Each row was made from one small tree. Brackets hold a mark, then the marks that hang from it, in the order of their numbers. Every link used is in the known rows. Write each row's tree.
Known rows:
(z_367 z_80 (z_579 z_958)): 1.00,1.16,1.06,-1.29,7.18,0.06,-0.55,-1.01,0.65,-0.20,-0.40,2.72,0.75,2.62,-1.41,1.73,-0.78,0.48,0.00,-0.95,0.97,0.75,1.03
(z_461 z_80 (z_439 z_884)): -0.81,2.79,0.33,0.35,-3.96,-2.21,1.08,-0.64,-2.59,0.97,1.33,-4.18,0.59,-1.38,0.61,-2.44,-1.35,-3.12,-1.85,-1.37,-1.50,-4.19,1.57
(z_367 (z_80 (z_579 (z_958 z_987))) (z_439 (z_884 z_16))): 2.18,-2.51,-1.15,-1.97,0.03,0.68,-0.78,-0.59,2.49,0.49,-1.35,1.34,0.29,2.49,-0.36,0.52,-0.15,-1.58,1.96,-0.07,2.03,0.31,-0.32
(z_755 (z_958 (z_987 (z_367 z_80 (z_439 z_884))))): -1.59,-1.04,1.78,-0.72,-1.93,-1.81,0.00,-0.19,0.39,0.84,1.09,0.21,0.31,-1.06,-0.37,0.57,-0.43,-1.29,-1.00,-0.96,0.41,1.04,-0.67
(z_16 z_884): -2.15,0.48,1.65,2.29,6.84,-1.56,1.60,1.68,-1.65,0.21,-1.40,-1.87,0.27,-4.63,0.22,1.82,0.49,4.72,-2.87,1.90,0.30,1.12,0.92
(z_439 (z_884 z_16)): -0.79,-1.29,0.23,0.13,1.94,-2.54,0.72,0.43,0.25,-2.61,0.66,-3.18,0.42,-2.71,0.28,0.22,0.14,2.34,-0.44,-2.40,0.30,0.07,1.60
(z_884 z_16): -1.71,-0.45,-1.18,0.88,5.22,-0.27,0.79,1.16,0.01,-1.96,0.09,0.19,0.77,-4.00,0.62,1.95,-0.17,1.97,-0.50,-1.23,0.21,0.38,2.60
(z_461 z_80 z_367 z_439): -0.41,3.92,-0.59,1.75,-2.83,-0.73,0.63,0.49,-3.25,1.48,1.70,-2.84,0.57,-1.26,1.70,-1.80,-1.77,-4.41,-3.45,1.19,-2.23,-4.56,1.07
(z_367 (z_579 z_958)): -0.07,0.82,2.82,-0.26,7.00,0.47,-0.26,-0.78,0.17,-2.41,-0.43,0.53,1.05,0.95,-1.10,1.29,0.10,2.30,-0.77,-1.96,-0.36,0.34,1.88
(z_958 z_367): -3.52,0.81,-0.70,1.94,2.98,1.57,1.45,1.02,-2.34,0.16,-1.02,-0.02,-0.86,-2.40,-0.53,0.27,0.53,3.56,-0.65,0.90,-0.93,0.92,1.87
(z_987 z_367): -1.81,1.50,2.54,1.77,4.44,-0.42,0.28,0.80,-1.38,-0.01,-0.01,1.67,0.60,-3.31,0.91,1.67,-0.35,0.48,-2.38,-0.75,-1.92,1.61,-3.09
(z_439 z_367 (z_884 z_16)): 0.08,-1.06,-1.45,0.02,-2.24,-3.45,0.32,0.59,-0.07,-2.61,1.74,-3.24,-0.54,-1.40,1.47,-0.65,1.10,2.58,0.31,-2.01,-0.36,-0.47,0.84
(z_80 (z_367 (z_439 z_884)) (z_579 (z_958 z_987))): 1.65,-3.10,0.81,0.16,-1.71,2.37,-0.28,-0.50,1.42,-2.45,-1.72,-1.74,0.21,-1.75,1.14,-1.19,1.19,3.11,2.41,0.17,0.19,0.86,-2.53
(z_461 z_367 z_439): 0.80,2.97,0.23,1.92,-0.43,-0.49,0.50,0.98,-2.52,0.08,1.58,-2.43,0.47,-1.82,1.88,-0.44,-0.94,-1.81,-3.60,0.16,-2.30,-2.24,1.00
(z_461 (z_367 (z_80 (z_579 (z_958 z_987)))) (z_439 z_884)): 3.80,0.04,-0.34,0.39,-4.72,-0.50,-0.17,0.68,-0.71,0.84,0.95,-2.53,-0.28,1.93,0.70,-2.49,-0.73,-3.71,-0.78,0.19,-0.40,-2.12,-0.66
(z_755 (z_958 z_367)): -5.05,0.25,1.77,1.39,-0.14,-0.63,0.89,0.17,-1.58,-0.77,-0.14,-0.77,-0.34,-3.66,0.27,-0.61,-0.65,3.47,-0.72,-1.73,-0.42,1.55,3.09
(z_461 (z_80 z_579) z_367 z_439): -0.19,3.56,0.17,2.90,-5.54,0.34,0.17,0.41,-1.97,0.96,0.82,-2.79,0.63,-2.30,2.23,-2.93,-2.14,-4.55,-2.53,1.46,-2.28,-4.47,0.13
(z_958 (z_367 z_80 (z_439 z_884) z_579) z_987): -0.37,-0.44,-2.92,-1.72,-0.72,2.63,0.46,-0.12,0.38,2.80,0.36,1.14,-0.98,3.51,-4.19,1.30,1.52,-1.90,0.84,4.02,1.49,0.07,1.78
(z_755 (z_958 (z_367 (z_80 z_579) (z_439 z_884)) z_987)): -2.57,-1.72,-0.28,-0.20,-5.11,0.61,0.37,-0.15,0.51,1.35,-0.27,-0.37,-0.81,-0.59,-1.22,-1.00,-0.07,0.18,1.00,0.77,1.19,1.01,1.86
(z_367 z_80 (z_439 (z_884 z_16)) z_579): 0.88,1.19,-0.16,-3.21,2.37,-1.19,-1.07,-1.92,2.60,0.44,1.24,1.58,1.15,2.27,-1.71,2.84,-0.59,-3.15,-0.24,0.06,2.10,0.10,0.89
(z_439 (z_367 z_80 z_579) z_884): 1.33,1.45,-0.50,-0.90,-2.23,-3.56,-0.35,-1.03,0.54,-0.86,2.14,-1.79,-0.48,1.70,-0.20,-0.47,0.53,1.02,-0.20,-0.50,0.15,-0.44,-0.52
(z_987 (z_367 (z_80 z_579))): -0.83,1.63,1.76,1.85,2.27,0.07,-0.35,0.56,0.05,1.28,-0.82,3.48,0.37,-2.91,1.08,1.10,-1.33,-1.08,-1.11,0.23,-0.81,2.04,-4.58

Which tree is each row?
1.68,-2.34,-1.00,-1.77,-1.23,-1.78,-0.40,0.26,1.15,-3.03,1.92,-2.00,-0.41,2.55,-0.83,-0.27,2.02,0.97,1.79,-1.98,0.51,-0.75,1.78 | (z_439 (z_367 (z_579 (z_958 z_987))) (z_884 z_16))
1.63,-3.88,-0.09,-0.23,-1.67,2.53,-0.40,-0.06,2.05,-2.87,-1.45,-1.06,0.31,-2.15,1.09,-0.63,1.13,2.15,3.12,-0.11,0.79,1.04,-1.74 | (z_80 (z_367 (z_439 (z_884 z_16))) (z_579 (z_958 z_987)))
0.24,1.41,-1.77,1.85,-1.60,-0.92,0.04,0.37,0.04,-0.04,-0.14,0.53,-0.63,-1.58,2.06,-0.51,-0.11,2.36,0.03,0.65,-0.71,-0.08,-1.21 | (z_439 (z_367 (z_80 z_579)))
-0.24,1.17,1.13,1.28,-0.32,1.20,-0.83,-0.56,-0.64,0.13,-1.24,-0.90,0.80,1.16,1.87,-1.54,-1.28,-1.53,-1.80,1.66,-1.23,-2.51,-1.01 | (z_461 (z_80 (z_579 z_958)) (z_367 z_439))
0.99,1.22,3.46,-2.66,3.80,-0.62,-1.67,-1.55,0.87,1.37,0.33,3.93,0.89,3.87,-1.01,2.32,-0.55,-3.75,-0.89,-1.07,0.24,1.73,-3.97 | (z_987 (z_367 z_80 (z_439 z_884) (z_579 z_958)))
1.22,1.63,1.15,-2.92,6.61,0.87,-1.29,-2.13,1.34,1.00,-0.59,4.09,1.18,4.54,-1.30,2.87,-0.67,-1.43,-0.38,-0.04,1.18,0.50,0.58 | (z_367 z_80 z_439 (z_579 z_958))
0.58,-1.66,1.99,1.29,1.89,2.96,-0.43,0.58,0.75,-0.66,-2.29,1.67,0.38,-0.32,0.27,0.06,0.47,0.90,0.57,-0.13,-0.90,0.86,-1.87 | (z_80 (z_579 (z_958 (z_987 (z_367 z_439)))))
-0.04,-2.13,-2.45,-1.28,4.18,3.47,0.55,0.70,-1.33,2.14,-2.02,2.88,-0.98,3.95,-1.92,0.96,1.21,0.86,1.40,1.54,0.68,0.86,1.66 | (z_579 (z_958 (z_367 z_80 z_439) z_987))
2.54,-2.00,-2.48,-2.54,-1.30,-2.14,-0.62,0.06,1.54,-1.33,1.99,-0.30,-0.65,3.87,-1.06,0.14,1.29,-0.59,2.33,-1.20,1.56,-0.46,1.12 | (z_439 (z_367 z_80 (z_579 (z_958 z_987))) (z_884 z_16))
-2.51,-0.69,0.06,-1.58,-3.03,0.16,0.15,-0.76,0.66,1.29,0.99,0.12,-0.48,1.09,-2.65,0.30,0.16,-0.98,0.52,0.75,1.51,0.84,2.95 | (z_755 (z_958 (z_367 z_80 (z_439 z_884) z_579) z_987))
-4.42,0.52,0.68,0.73,-0.13,-0.94,0.74,0.01,-1.23,0.63,-0.16,0.62,-0.52,-2.57,0.00,-0.33,-1.27,2.26,-0.29,-1.10,0.49,1.84,2.52 | (z_755 (z_958 (z_367 z_80)))
1.82,2.98,-0.67,-0.82,-1.34,-0.57,-0.27,-0.37,-1.21,0.73,1.64,1.04,-0.01,1.72,0.66,-0.03,-0.42,-2.36,-0.26,-1.34,-1.04,-1.77,1.32 | (z_461 (z_439 (z_367 z_80 (z_579 z_958))))
-0.19,-1.04,0.49,0.88,-2.42,0.83,-0.35,-0.55,1.98,-2.86,-0.66,-1.77,0.71,-5.62,2.22,-0.28,0.03,2.30,1.52,0.02,0.29,1.11,-2.29 | (z_80 (z_367 (z_439 (z_884 z_16))) z_579)
1.05,-0.89,-2.32,0.08,-4.37,-2.96,-0.24,0.37,1.36,-1.34,1.01,-1.43,-0.75,-0.95,1.60,-1.12,0.15,0.89,1.66,-1.05,0.74,-0.08,-0.64 | (z_439 (z_367 (z_80 z_579)) (z_884 z_16))
3.26,1.11,0.80,0.46,-3.99,-1.38,-0.48,0.13,-0.85,0.40,0.75,-2.37,-0.01,1.36,1.59,-2.56,-1.42,-3.14,-1.21,-0.89,-0.66,-1.67,-0.95 | (z_461 (z_367 (z_80 (z_579 z_958))) (z_439 z_884))
0.04,-2.63,0.59,0.87,-0.74,3.11,0.15,0.43,0.42,-0.67,-2.54,-0.51,-0.66,0.89,-0.83,-1.57,1.17,2.32,1.78,0.26,-0.10,0.38,0.44 | (z_80 (z_579 (z_958 (z_367 (z_439 z_884)) z_987)))
-0.49,-1.67,-3.35,0.01,-3.14,3.12,0.73,0.62,0.28,2.74,-1.25,0.54,-1.42,1.50,-2.36,-0.26,1.24,-0.60,1.61,3.95,1.05,0.35,0.43 | (z_958 (z_367 (z_80 z_579) (z_439 z_884)) z_987)
0.58,-0.52,1.98,-1.30,1.07,-0.16,-1.48,-0.38,1.43,1.07,-0.88,3.83,0.57,0.85,0.80,1.32,-0.89,-3.40,0.35,-1.17,0.39,2.10,-4.58 | (z_987 (z_367 (z_80 (z_579 z_958)) (z_439 (z_884 z_16))))
-0.56,-0.02,0.49,1.00,3.19,1.56,0.58,1.25,0.01,0.15,0.83,1.25,0.40,-1.33,-1.92,2.08,1.09,-0.90,-1.38,1.69,-0.91,0.43,-0.95 | (z_958 (z_987 (z_367 z_579)))
2.15,0.30,0.40,-1.80,-0.84,-3.18,-0.67,-1.17,0.41,-1.11,1.42,-1.13,-0.52,3.88,-0.18,-0.74,0.66,1.38,0.58,-1.72,0.30,-0.18,-0.44 | (z_439 (z_367 z_80 (z_579 z_958)) z_884)
1.44,-0.56,-2.46,1.11,-1.17,0.28,0.10,0.78,0.08,0.08,-0.60,0.91,-0.92,0.65,1.20,-0.78,0.73,2.15,1.24,0.81,-0.31,-0.15,-0.76 | (z_439 (z_367 (z_80 (z_579 (z_958 z_987)))))
1.20,3.99,-1.15,-0.09,-2.55,-0.95,0.06,-0.27,-1.14,1.11,2.16,0.56,0.07,-0.10,0.64,0.15,-0.54,-2.68,-1.09,-0.30,-1.16,-2.02,1.36 | (z_461 (z_439 (z_367 z_80 z_579)))
0.77,-1.69,-1.31,-0.28,-0.48,1.20,-0.15,1.07,1.38,1.60,0.08,2.01,0.12,-0.35,-0.92,1.65,0.49,-3.30,0.37,1.86,0.65,0.77,-2.45 | (z_958 (z_987 (z_367 (z_80 z_579) (z_439 (z_884 z_16)))))
0.25,-1.40,1.77,2.26,1.68,1.96,-0.02,0.04,0.40,-3.54,-2.15,-0.47,0.40,-4.80,2.45,-1.13,-0.05,5.28,1.94,-1.20,-0.58,1.80,-2.26 | (z_80 z_367 (z_579 z_958))
-2.83,-1.53,-0.75,-0.90,-3.30,-0.14,0.68,-0.12,-0.27,1.65,0.40,-0.40,-0.82,0.16,-1.50,-0.30,0.13,0.23,0.45,0.59,1.23,0.91,2.61 | (z_755 (z_958 (z_367 z_80 (z_439 z_884)) z_987))
-2.13,1.23,-1.58,0.76,0.33,2.83,0.20,-0.08,-0.41,2.50,-2.01,2.75,-0.72,-0.36,-0.39,0.61,-0.39,0.36,0.49,2.57,0.25,1.30,0.13 | (z_958 (z_367 (z_80 z_579) z_439))
-2.42,0.78,0.72,1.21,0.01,2.28,0.16,-0.53,-0.97,0.63,-2.42,0.52,0.17,-0.09,0.36,-1.66,-0.82,0.24,0.48,0.62,-0.78,-1.52,0.55 | (z_461 (z_80 (z_579 (z_958 (z_367 z_439)))))
1.67,-2.34,0.56,-1.54,3.93,0.66,-0.14,0.26,-0.36,0.92,-0.91,1.66,0.02,3.48,-0.92,1.08,0.87,-0.48,0.23,-0.53,0.07,0.90,-1.93 | (z_579 (z_958 (z_987 (z_367 z_80 (z_439 z_884)))))
2.79,-0.81,-0.92,-1.82,-1.49,-2.29,-0.39,-0.60,0.63,-0.76,1.58,-1.22,-0.80,4.43,-1.09,-0.76,1.37,0.81,1.06,-0.66,0.57,-0.62,-0.03 | (z_439 (z_367 z_80 (z_579 (z_958 z_987))) z_884)
